Known rows, with every step that occurs:
toboled kogope: [ 0.04 -3.39  0.40  1.27  3.89  2.51 -3.18 -0.33 -1.41  0.73  1.44 -0.27
 -0.39 -0.32  1.29  0.23 -2.43 -1.21 -0.31 -1.55]
kofe mise toboled kogope: [-1.28 -0.20  1.25  2.84  2.43 -0.30 -0.78  1.01  2.58  0.86  2.45  4.40
  0.18 -0.75  1.07 -0.75 -1.02  2.45 -0.42 -1.08]
mise paka kogope: [-1.43 -1.87 -2.83  0.62  5.37 -0.40 -0.09 -1.66 -3.74  0.03  3.84 -2.73
  0.27  2.03 -0.43  1.25 -5.53 -5.28 -0.34  0.64]
taso kogope mise toboled: [ 0.71  2.64 -2.19  0.98  0.64 -5.07  0.39 -0.96  3.45 -1.79 -1.29  1.13
  0.10  1.18 -1.17 -1.12 -0.84  2.60  0.77 -2.25]
paka kogope mise toboled: [ 1.67 -1.51 -3.80 -2.46  1.17 -4.69  0.55 -1.82  2.14  1.17  2.68 -1.30
 -0.95  3.43 -1.50 -0.61 -0.73 -0.48  1.15 -1.10]
mise paka kogope kofe: [ 0.60  0.15 -4.32 -1.28  4.05 -0.43  1.40 -0.37 -3.18 -1.52  1.45 -1.59
  1.57  0.58 -0.02  0.55 -2.62 -4.21  1.28  0.02]
mise tave: [-1.67 -0.15 -0.75  0.22  1.26  0.93 -1.46 -1.28 -2.52  1.26  1.29  0.08
 -0.13 -0.23 -0.63  0.56 -3.42 -1.56 -0.19  0.69]
mise toboled kogope kofe: [ 1.59  0.97 -2.37 -1.16  3.18 -0.29 -1.27  0.27  0.50 -0.64 -0.89  3.77
 -0.68 -2.35  0.44 -1.18  0.90  2.34  0.92 -1.42]
kogope kofe mise: [ 0.87  1.62  1.45  0.31 -0.24  0.83  0.33  2.00  0.21 -0.09  0.70  1.99
  4.96 -1.08  1.32 -1.15  1.05  1.53  1.77 -0.60]
toboled kogope kofe mise: [ 0.97 -0.57  1.62  1.58  0.58  2.98 -0.05  3.89  1.67 -0.98  0.13  2.45
  3.07 -1.94  2.94 -1.00  1.26  0.92  1.76 -2.72]
tave kogope: [-0.87 -3.51 -1.23  0.58  1.97  0.83 -4.91 -2.68 -3.09  0.36  1.03 -2.75
  1.97  0.52 -2.22  0.12 -4.28 -0.48  1.90 -0.35]
taso mise paka kogope: [-1.11 -1.21 -1.77  2.37  4.45 -1.87  0.05 -1.48 -2.78  1.20  4.09 -3.67
  1.18  5.04  0.09  1.40 -3.16 -4.47 -0.15 -0.65]
paka kogope: [ 1.15 -2.42 -1.75 -0.76  4.40  0.98 -1.92 -2.68 -1.70  1.19  3.63 -3.28
  0.03  2.35  0.03  0.42 -4.03 -3.27  1.76 -0.26]
kofe kogope mise paka: [-0.35 -3.50 -5.30  3.32  1.79 -2.44  0.86  3.69 -2.02 -1.78  1.22 -0.40
  1.49  2.80  1.64 -0.36  0.20 -2.62 -0.76  0.39]
kogope mise taso: [ 0.58  0.03 -0.58  0.58 -0.26 -3.30 -1.65  1.89 -2.28  2.00  1.73 -1.97
  2.78  0.19 -1.63 -0.96  1.41 -0.50 -2.11 -3.63]
taso kogope kofe mise: [ 1.21  4.63  0.95  2.57  0.07  1.31  1.54  1.58  2.60 -3.17 -1.88  2.02
  4.83 -1.92  1.87 -1.48 -0.71  1.86  3.33 -2.29]
taso kogope: [ 0.24  1.72 -0.22  2.63  3.68  0.37 -2.08 -2.02 -0.43 -1.79 -0.47 -0.94
  0.95  0.06  0.41 -0.29 -4.21 -0.69  1.58 -1.22]
kofe mise paka: [-3.76  0.05  1.31  3.61  2.34 -0.72  0.58  1.61 -1.73 -0.30  3.24  1.75
  3.58  0.52  0.58  0.45 -2.99 -1.39 -1.70  1.10]
toboled kogope mise taso: [ 1.17 -2.05 -0.58  2.08  0.52 -1.26 -1.71  3.22 -0.83  1.22  1.13 -1.22
  1.26 -0.80 -0.19 -1.06  1.66 -1.20 -2.05 -5.85]
mise toboled: [-0.71  1.34 -1.09 -0.31  4.09 -2.51 -2.45 -2.71 -1.31  1.38  1.94  1.99
 -0.57  0.18 -1.51 -0.39 -2.10  1.83 -0.46  1.34]

Rows:
[ 0.91  1.54 -1.67 -0.40 -1.28  1.67  3.11  1.55  1.40 -0.22  1.96  0.28
  2.39 -0.45  1.03 -0.36 -1.00 -2.11  3.25 -1.28]  paka kogope kofe mise tave
[ 3.08 -0.66 -3.08 -2.62  2.82  0.73 -0.44 -1.49 -1.37 -0.37  1.42 -2.45
  1.54  0.38  0.20 -0.35 -1.47 -2.61  3.29 -1.04]  paka kogope kofe
[ 0.62 -4.88 -0.08  0.35  0.52  0.02 -1.85  1.93  1.33  0.39  0.89 -0.91
  0.28  1.64  1.22 -0.25  0.74 -0.57 -0.08 -3.46]  toboled kogope mise
[-0.31  2.80  0.39  0.44 -2.38  1.28  2.09  2.85  0.56 -0.17  0.06  2.62
  3.41 -2.01  0.87 -0.80  0.29  0.60  1.53  0.09]  kogope kofe mise tave
[-1.47 -0.03  0.33  2.63  1.57  2.07  1.83  4.51 -0.56 -2.05  0.29  3.36
  3.44 -2.07  2.67  0.01 -0.22 -0.59 -0.27 -1.57]  toboled kogope kofe mise paka
[ 1.90 -2.04 -5.27  1.37  1.54 -4.36 -0.22  1.53  1.25 -0.44  1.01  2.09
 -0.27  2.49  0.16 -2.00  2.13  1.25  1.24  0.52]  kofe kogope mise toboled
[-2.38 -4.17 -3.15  1.21 -0.48 -3.10 -1.48  0.26 -2.46 -0.80  0.21 -2.69
  2.81  2.25 -2.59  0.54 -2.80 -1.48  0.06 -1.49]  tave kogope mise paka
[ 2.28  6.53 -1.65  2.27  2.05 -0.82 -0.27  0.65 -1.93 -2.50 -2.29 -0.07
  3.27 -4.18 -0.77 -2.09 -0.76  0.07  0.95 -4.46]  mise taso kogope kofe
[-1.67  2.13  0.18  1.71  0.81 -0.33  2.12  3.15 -1.54 -1.65  0.70  2.69
  5.02 -1.19  1.14 -0.32 -0.38 -0.20 -0.37  0.49]  kogope kofe mise paka
[ 1.96  1.69 -1.11  0.59  2.22 -1.48 -1.35  0.39  1.77  0.53 -0.84  2.90
  0.35 -0.32  1.31 -1.22  2.94  2.88  1.47 -2.97]  taso mise toboled kogope kofe
[-1.51  0.67 -2.06  3.19  1.09 -2.91  1.46  1.07  0.29 -3.08 -0.93 -0.87
  2.13  1.77  0.25  0.32 -2.52 -1.67 -0.40 -2.09]  taso kogope mise paka
[ 0.56  3.97  0.01 -0.43  0.17 -2.42  1.01  1.25  1.81 -0.12  0.33  4.81
  3.17 -1.51 -0.30 -1.71  1.36  3.88  1.34  0.31]  kogope kofe mise toboled
[-0.23 -0.55 -0.06  2.47  3.66 -1.76 -3.07 -1.16  1.38  1.89  1.54  1.76
 -0.90  1.86  0.64 -0.35  0.67  1.86 -0.12 -2.37]  taso mise toboled kogope
[ 0.43 -0.34 -0.14  0.65 -1.63  0.97 -1.52  1.24 -0.11 -0.95 -0.32 -0.08
  5.36 -1.32 -0.60 -1.41 -0.80  1.63  3.86 -1.78]  tave kogope kofe mise
[-0.24  1.18 -1.56  1.73 -2.02 -1.49  1.22  0.41  2.31 -2.05 -1.79 -0.60
  0.40  0.76 -0.17 -0.15 -2.06 -0.90  1.31 -2.99]  taso kogope mise tave
[ 1.84 -4.19 -2.20 -1.91  0.99 -1.73 -0.37 -0.70  0.72  1.20  3.09 -4.08
  0.79  4.19 -0.23 -0.10 -1.26 -2.74  1.74 -2.07]  paka kogope mise
[ 2.01 -1.45 -0.95 -0.54  2.74  2.71 -1.93  0.98 -0.76 -1.01 -1.02  0.95
  0.91 -1.86  1.98 -0.58  0.35  0.02  1.70 -2.20]  toboled kogope kofe
[ 1.09 -1.30 -2.45 -1.41  0.59  0.63 -3.41 -1.69 -2.55 -0.75 -1.42 -1.73
  3.55 -1.43 -1.82 -0.74 -1.36  0.76  3.38 -1.49]  tave kogope kofe
[ 2.31 -3.92 -3.67  1.87  0.97 -1.06 -1.12  2.77  0.02 -0.58  1.16 -1.02
  1.42  2.99  1.55 -1.47  1.68 -0.99  1.55 -0.31]  kofe kogope mise
[-1.60 -1.61 -1.13  2.60 -1.21 -0.17 -3.63 -1.98 -1.65  1.96  0.56 -2.81
  1.52  1.80 -1.93  0.58 -2.66 -0.79  2.30 -2.11]  taso mise tave kogope
[ 0.20 -4.72 -1.66 -0.56 -1.70 -1.54 -3.36 -0.24 -0.81  0.56  0.00 -3.78
  2.87  2.41 -2.23 -0.68 -1.51  0.16  1.84 -2.38]  tave kogope mise
